In the rows, zero is written as 100.
Known rows, with every step that occurs
vikasug/gumud/debe/sirim/gego/rasu: 121 95 96 98 133 95 146 96 105 107 113 95 84 86 76 130 112 101 109 86 107 104 112 107 107 103 86 82 115 91 100 106 95 89 107 83 102 115 105 97 96 110 93 114 75 100
pife/gego/rasu/vikasug: 100 84 111 91 113 104 108 97 95 109 105 110 80 90 87 108 114 113 104 82 65 86 110 106 58 103 100 66 112 87 97 90 103 108 102 124 121 88 81 103 119 102 91 119 93 102
lusa/rasu/vikasug/gumud/debe: 87 104 104 106 108 121 84 96 100 106 103 97 95 101 109 103 113 109 102 74 85 84 116 112 123 95 105 64 141 80 101 109 97 125 104 108 118 115 104 94 117 94 107 106 80 81
lusa/rasu/vikasug/gumud/debe/sirim: 90 102 102 105 128 116 103 100 100 104 105 96 99 99 110 107 116 102 114 71 85 82 122 109 119 94 99 66 135 80 101 110 97 127 104 102 120 116 107 94 110 94 103 123 80 88
vikasug/gumud: 101 103 102 97 73 112 90 91 118 103 107 96 100 93 83 98 102 99 95 96 95 97 103 111 112 100 102 98 109 93 96 100 95 78 107 93 108 105 113 96 108 107 106 85 86 93
vekedu/debe: 105 94 94 112 127 94 101 91 94 99 106 102 106 102 98 115 85 97 92 114 101 99 84 93 126 94 113 87 97 92 97 89 102 109 93 102 95 108 97 103 109 103 115 112 109 105
gego/gumud/debe: 116 100 97 95 119 102 143 97 93 109 107 95 64 89 74 129 93 117 90 89 111 113 102 106 103 98 92 63 105 100 97 98 98 100 102 94 98 117 95 99 101 103 89 100 84 101
pife/gego/rasu/vikasug/gumud/debe: 107 87 109 90 112 105 118 90 97 112 111 108 75 85 74 114 112 119 97 83 72 88 112 107 74 102 95 62 122 84 98 96 101 106 103 119 125 96 86 99 121 106 88 116 81 97
sirim/teban/debe: 102 107 99 109 120 86 117 114 88 103 109 97 71 107 115 99 88 85 100 104 82 110 91 101 100 103 120 95 88 101 96 114 90 60 99 97 93 124 88 101 84 106 120 112 108 111
vikasug/gumud/debe/gego/rasu/lusa: 115 97 99 100 126 96 123 91 96 105 109 98 89 79 63 129 114 110 105 72 117 109 108 108 104 98 85 80 121 84 100 110 95 103 111 95 103 111 104 93 107 106 88 106 66 97
rasu/vikasug: 88 92 105 105 113 115 82 91 106 102 100 105 103 95 111 102 103 103 100 87 67 91 98 105 93 92 99 89 109 89 93 106 97 100 103 115 103 109 97 97 117 95 102 99 94 84
pife/gego/rasu/vikasug/gumud: 101 86 111 90 98 110 101 93 104 111 109 108 81 88 77 106 115 113 100 80 61 85 113 112 66 103 100 65 116 84 96 90 101 98 105 121 126 90 88 100 123 106 95 111 85 98
vekedu/sirim/teban/debe/gego/gumud: 111 92 93 108 142 84 150 109 89 97 108 101 77 90 112 123 87 86 119 116 89 95 96 105 95 96 99 85 81 100 96 95 96 85 99 82 102 123 91 103 86 109 130 123 95 114
lusa/rasu/gumud/debe/teban: 90 106 94 111 128 107 126 108 81 104 105 102 89 108 103 111 113 108 124 75 106 84 119 106 107 93 102 72 126 83 103 112 98 131 102 95 114 116 94 94 104 95 99 128 78 103
pife/gego/gumud/debe: 120 89 103 88 119 94 136 95 90 112 111 107 67 83 63 117 97 120 96 90 93 91 106 104 78 103 102 61 107 94 104 91 102 89 99 104 117 104 83 102 104 108 91 118 86 110
gego/rasu: 101 101 102 96 101 103 120 108 93 105 100 96 79 103 93 116 112 106 98 90 102 115 110 105 87 104 91 78 104 101 94 95 102 127 103 107 101 90 96 102 107 100 87 99 97 105
lusa/rasu/gumud: 84 103 100 106 106 117 82 110 96 105 100 102 93 108 110 101 114 105 118 76 92 83 115 109 99 93 105 66 123 76 103 102 99 130 104 102 110 109 99 97 106 96 107 103 82 98
vekedu/gumud: 104 94 98 107 98 109 78 93 104 103 105 102 102 100 96 111 91 97 102 118 113 85 91 105 102 91 88 91 98 92 98 79 96 85 97 101 106 106 91 102 100 105 115 94 93 99
pife/gego/gumud: 113 88 106 88 101 101 118 98 98 111 107 106 73 85 68 107 100 112 102 86 78 87 106 109 67 104 108 65 99 95 102 83 101 79 101 107 119 97 84 104 106 108 98 111 91 112
lusa/rasu/gumud/debe/gego: 98 98 94 108 132 103 108 107 81 105 104 104 96 99 101 118 117 111 121 74 109 84 119 106 108 93 97 63 131 79 108 111 100 134 104 96 108 117 96 95 102 95 100 120 71 101
sirim/debe: 115 96 94 99 122 84 113 100 91 107 111 104 86 101 101 114 87 95 101 102 88 111 90 98 114 103 115 97 105 98 92 97 98 95 100 107 90 121 93 106 84 106 111 104 91 108
debe/lusa/rasu/gumud: 96 101 98 113 137 101 94 120 80 106 96 104 100 104 105 106 112 90 126 62 104 102 120 112 102 96 103 72 109 75 101 104 98 115 110 112 111 109 100 95 93 95 103 106 77 110
teban/debe/rasu/gumud: 114 97 101 115 144 95 85 118 79 103 105 100 91 106 108 120 104 82 118 87 102 98 126 107 90 94 116 73 90 82 86 111 96 85 105 100 110 125 91 101 110 98 108 114 92 99
pife/gego/rasu/gumud/debe: 108 87 105 90 123 97 126 100 90 112 111 113 69 90 72 119 111 121 107 85 88 91 111 102 62 101 91 61 113 80 100 96 103 114 101 113 118 95 81 101 112 108 84 117 80 110
lusa/rasu/debe/sirim: 91 107 99 103 151 93 111 111 84 101 98 98 98 102 114 107 120 95 130 71 81 81 119 97 108 99 117 80 113 75 100 107 103 142 98 99 108 112 101 100 91 96 101 142 89 113
teban/debe: 111 104 104 106 120 91 92 109 91 100 103 97 90 100 99 104 93 89 97 102 96 102 111 100 108 99 118 87 89 97 96 104 98 77 99 103 102 121 92 102 105 102 114 104 107 98
pife/gego/rasu: 108 90 108 89 106 95 119 104 91 108 105 107 78 94 79 106 111 111 103 91 86 92 112 103 63 108 100 74 106 95 101 87 105 110 100 115 120 82 83 105 109 106 89 118 96 112

Rows
108 105 98 114 137 84 119 123 75 103 108 96 73 114 125 108 95 77 110 100 93 111 103 104 94 104 122 92 87 100 90 117 91 70 100 96 99 120 87 103 84 101 115 126 106 112 -> sirim/teban/debe/rasu
104 96 102 115 155 97 83 113 79 99 94 99 100 106 105 116 114 88 127 65 119 106 110 105 74 97 99 92 99 78 91 108 98 126 105 108 106 97 95 100 103 94 88 116 91 100 -> debe/rasu/lusa
113 93 94 98 142 86 124 95 83 107 103 104 91 77 75 130 114 104 115 73 72 95 103 104 91 98 114 79 95 81 92 102 100 94 105 95 91 121 93 100 97 103 98 125 73 115 -> rasu/debe/gego/gumud
112 92 92 109 156 79 129 110 81 98 103 105 97 100 120 121 86 82 127 108 105 98 101 100 122 97 100 91 103 88 96 86 103 136 99 104 109 115 98 105 80 105 127 115 87 113 -> vekedu/sirim/debe/lusa/rasu
103 91 97 111 131 106 89 111 86 104 103 105 101 107 110 119 113 92 125 82 108 95 119 109 78 94 97 83 100 80 87 110 98 110 107 97 110 104 97 99 106 94 94 111 82 100 -> debe/rasu/gumud
104 101 98 106 156 81 108 103 81 104 99 106 99 89 94 114 104 91 116 73 81 106 101 98 103 100 117 98 90 71 90 109 100 102 103 111 94 116 97 98 90 102 98 115 81 115 -> rasu/debe/lusa
115 101 101 106 152 82 121 115 90 97 105 97 98 97 102 110 99 79 119 96 96 99 121 97 102 98 110 90 80 98 96 107 98 77 99 93 106 124 97 101 94 100 108 131 107 109 -> teban/debe/sirim
100 100 95 103 128 103 156 104 85 108 109 104 71 100 82 132 114 113 114 81 105 110 113 105 82 96 83 72 108 89 91 109 98 124 106 100 105 107 91 96 111 102 79 118 77 107 -> gego/rasu/gumud/debe/teban
109 104 99 97 94 103 113 87 110 104 112 96 92 89 78 111 98 108 89 100 113 102 102 104 125 100 94 92 118 92 99 109 95 89 104 91 108 114 111 94 105 107 98 93 80 90 -> vikasug/gumud/debe
99 95 95 102 129 104 111 93 100 106 111 110 86 92 89 121 98 114 106 90 104 97 96 99 98 89 86 79 111 77 98 114 97 107 103 97 97 121 96 94 106 102 92 99 74 95 -> rasu/gumud/debe
108 87 91 121 151 99 90 99 83 102 108 106 107 107 104 131 96 90 113 99 106 95 98 99 109 89 110 74 97 76 87 96 101 118 98 99 103 111 95 102 114 98 108 122 94 104 -> vekedu/debe/rasu/gumud
112 97 106 115 135 103 75 109 87 104 105 95 97 102 109 115 104 81 108 85 88 96 126 112 103 96 119 74 99 84 84 111 94 75 106 106 117 125 96 100 119 96 113 112 94 87 -> teban/debe/rasu/vikasug/gumud
122 93 91 102 143 78 140 95 78 101 106 104 104 86 87 126 104 109 105 99 125 102 107 95 114 98 87 95 112 105 108 113 100 107 101 89 96 112 96 97 93 98 90 129 83 105 -> gumud/debe/gego
114 90 94 100 172 84 140 100 94 106 104 104 83 81 86 132 114 94 130 70 61 90 100 99 81 100 113 83 88 73 93 100 99 86 103 88 86 126 90 104 85 109 102 134 81 117 -> rasu/debe/sirim/gego/gumud
123 86 91 109 156 91 126 94 95 104 112 103 97 92 92 134 94 96 117 113 125 83 94 99 104 92 78 87 101 91 104 86 95 84 96 87 99 121 86 103 85 108 109 122 84 104 -> vekedu/gumud/debe/sirim/gego
89 104 93 108 146 102 129 114 87 105 108 102 79 107 115 114 112 103 127 75 99 89 111 102 103 94 97 68 123 78 104 118 96 128 101 92 106 121 96 95 87 98 101 132 79 109 -> lusa/rasu/gumud/debe/sirim/teban
116 100 92 97 147 92 177 106 92 108 112 96 59 90 85 131 95 106 108 86 104 116 100 104 96 99 90 70 95 102 96 106 94 88 101 84 96 123 95 98 83 104 89 125 85 114 -> gego/gumud/debe/sirim/teban
122 85 93 101 154 91 152 110 100 105 104 99 88 87 88 126 111 89 129 79 87 96 108 108 76 103 94 81 89 97 102 92 97 71 105 81 91 116 92 105 82 107 101 127 90 114 -> debe/sirim/gego/gumud
113 95 96 107 119 101 101 88 95 104 110 102 94 97 91 123 86 105 97 122 132 89 90 99 116 90 79 86 107 92 100 87 96 97 94 98 104 115 89 101 98 105 107 103 86 97 -> vekedu/gumud/debe
110 90 93 101 134 84 127 95 98 97 108 106 93 96 115 120 81 91 115 126 96 94 88 94 114 96 96 103 97 94 93 86 103 124 96 95 102 115 98 106 87 109 125 109 93 106 -> vekedu/sirim/debe
108 94 95 101 144 80 110 94 82 101 102 108 108 81 88 121 115 99 119 82 75 89 102 95 98 98 113 100 97 81 95 109 101 101 103 98 91 115 95 100 95 101 100 130 79 113 -> rasu/debe/gego
110 107 99 105 116 99 113 101 93 106 107 95 94 94 84 111 103 100 101 80 122 107 116 111 134 101 98 80 124 86 102 109 95 100 108 98 115 114 111 92 98 103 99 101 73 98 -> vikasug/gumud/debe/lusa/rasu
128 81 95 108 153 102 128 100 86 114 105 101 72 89 89 144 107 105 107 74 89 99 104 117 81 101 98 58 110 89 98 98 95 81 107 94 91 123 79 105 100 104 101 109 78 93 -> sirim/gego/gumud/debe/rasu/vikasug
111 101 100 107 131 101 102 95 95 104 108 95 92 92 82 122 107 100 106 78 125 106 109 107 109 97 94 86 117 78 93 114 94 106 107 96 111 112 108 93 107 103 90 103 74 90 -> vikasug/gumud/debe/rasu/lusa
112 105 96 109 156 85 131 112 69 104 100 99 93 102 100 116 101 101 108 81 135 112 116 100 127 100 96 78 118 91 108 112 100 129 101 105 108 111 97 96 87 95 92 120 84 107 -> gumud/debe/lusa/rasu
108 90 95 125 171 92 87 100 77 98 101 102 106 106 102 128 97 87 115 85 116 104 92 97 106 92 112 80 97 75 89 95 102 131 97 108 100 106 93 103 111 98 105 126 102 105 -> vekedu/debe/rasu/lusa
124 96 100 106 135 81 119 116 74 102 103 98 92 91 89 124 111 91 109 90 102 107 127 106 97 101 109 75 92 102 97 103 99 86 105 100 102 115 88 103 104 99 105 122 96 109 -> teban/debe/gego/rasu
101 90 102 113 136 108 84 106 84 102 98 102 108 107 122 114 113 90 116 83 90 94 118 109 85 96 102 86 106 89 87 109 98 114 105 109 114 102 96 100 113 88 95 120 93 90 -> debe/rasu/vikasug
113 88 97 114 142 106 91 92 86 106 109 103 100 101 105 133 94 100 107 110 126 86 101 105 106 88 81 77 111 85 92 94 95 107 97 104 113 115 87 100 106 98 103 115 82 90 -> vekedu/gumud/debe/rasu/vikasug
106 97 98 103 139 100 135 109 85 110 106 106 72 95 84 135 110 111 109 74 112 120 112 106 86 96 80 62 107 80 92 107 99 128 109 110 101 107 93 96 106 101 80 101 71 106 -> gego/rasu/gumud/debe/lusa
111 99 99 105 146 105 134 106 79 112 102 98 70 91 84 130 100 110 102 63 102 113 114 115 108 96 97 45 114 88 96 102 97 111 107 108 108 122 94 96 102 97 91 106 74 100 -> gego/gumud/debe/lusa/rasu/vikasug
100 96 103 98 128 111 132 97 105 107 108 98 81 90 89 127 117 108 105 76 84 107 115 109 93 97 81 67 117 87 89 106 97 119 108 107 110 108 103 95 116 100 84 112 80 92 -> gego/rasu/vikasug/gumud/debe/sirim
132 87 89 98 134 80 138 103 80 110 112 104 84 86 80 134 96 97 110 87 86 113 99 108 103 101 112 79 102 103 92 92 96 78 107 99 88 127 89 107 82 106 109 115 76 117 -> sirim/debe/gego/gumud
102 104 99 112 133 93 103 122 74 103 92 98 104 107 109 100 109 87 119 71 115 107 121 110 112 102 107 82 108 90 104 101 100 117 106 111 112 100 100 98 88 93 102 112 89 112 -> debe/lusa/rasu
116 102 98 102 111 101 110 95 96 105 111 94 95 97 87 120 104 100 99 95 125 104 116 107 120 100 94 89 117 92 94 112 95 98 105 89 114 110 110 95 104 103 94 107 77 92 -> vikasug/gumud/debe/rasu
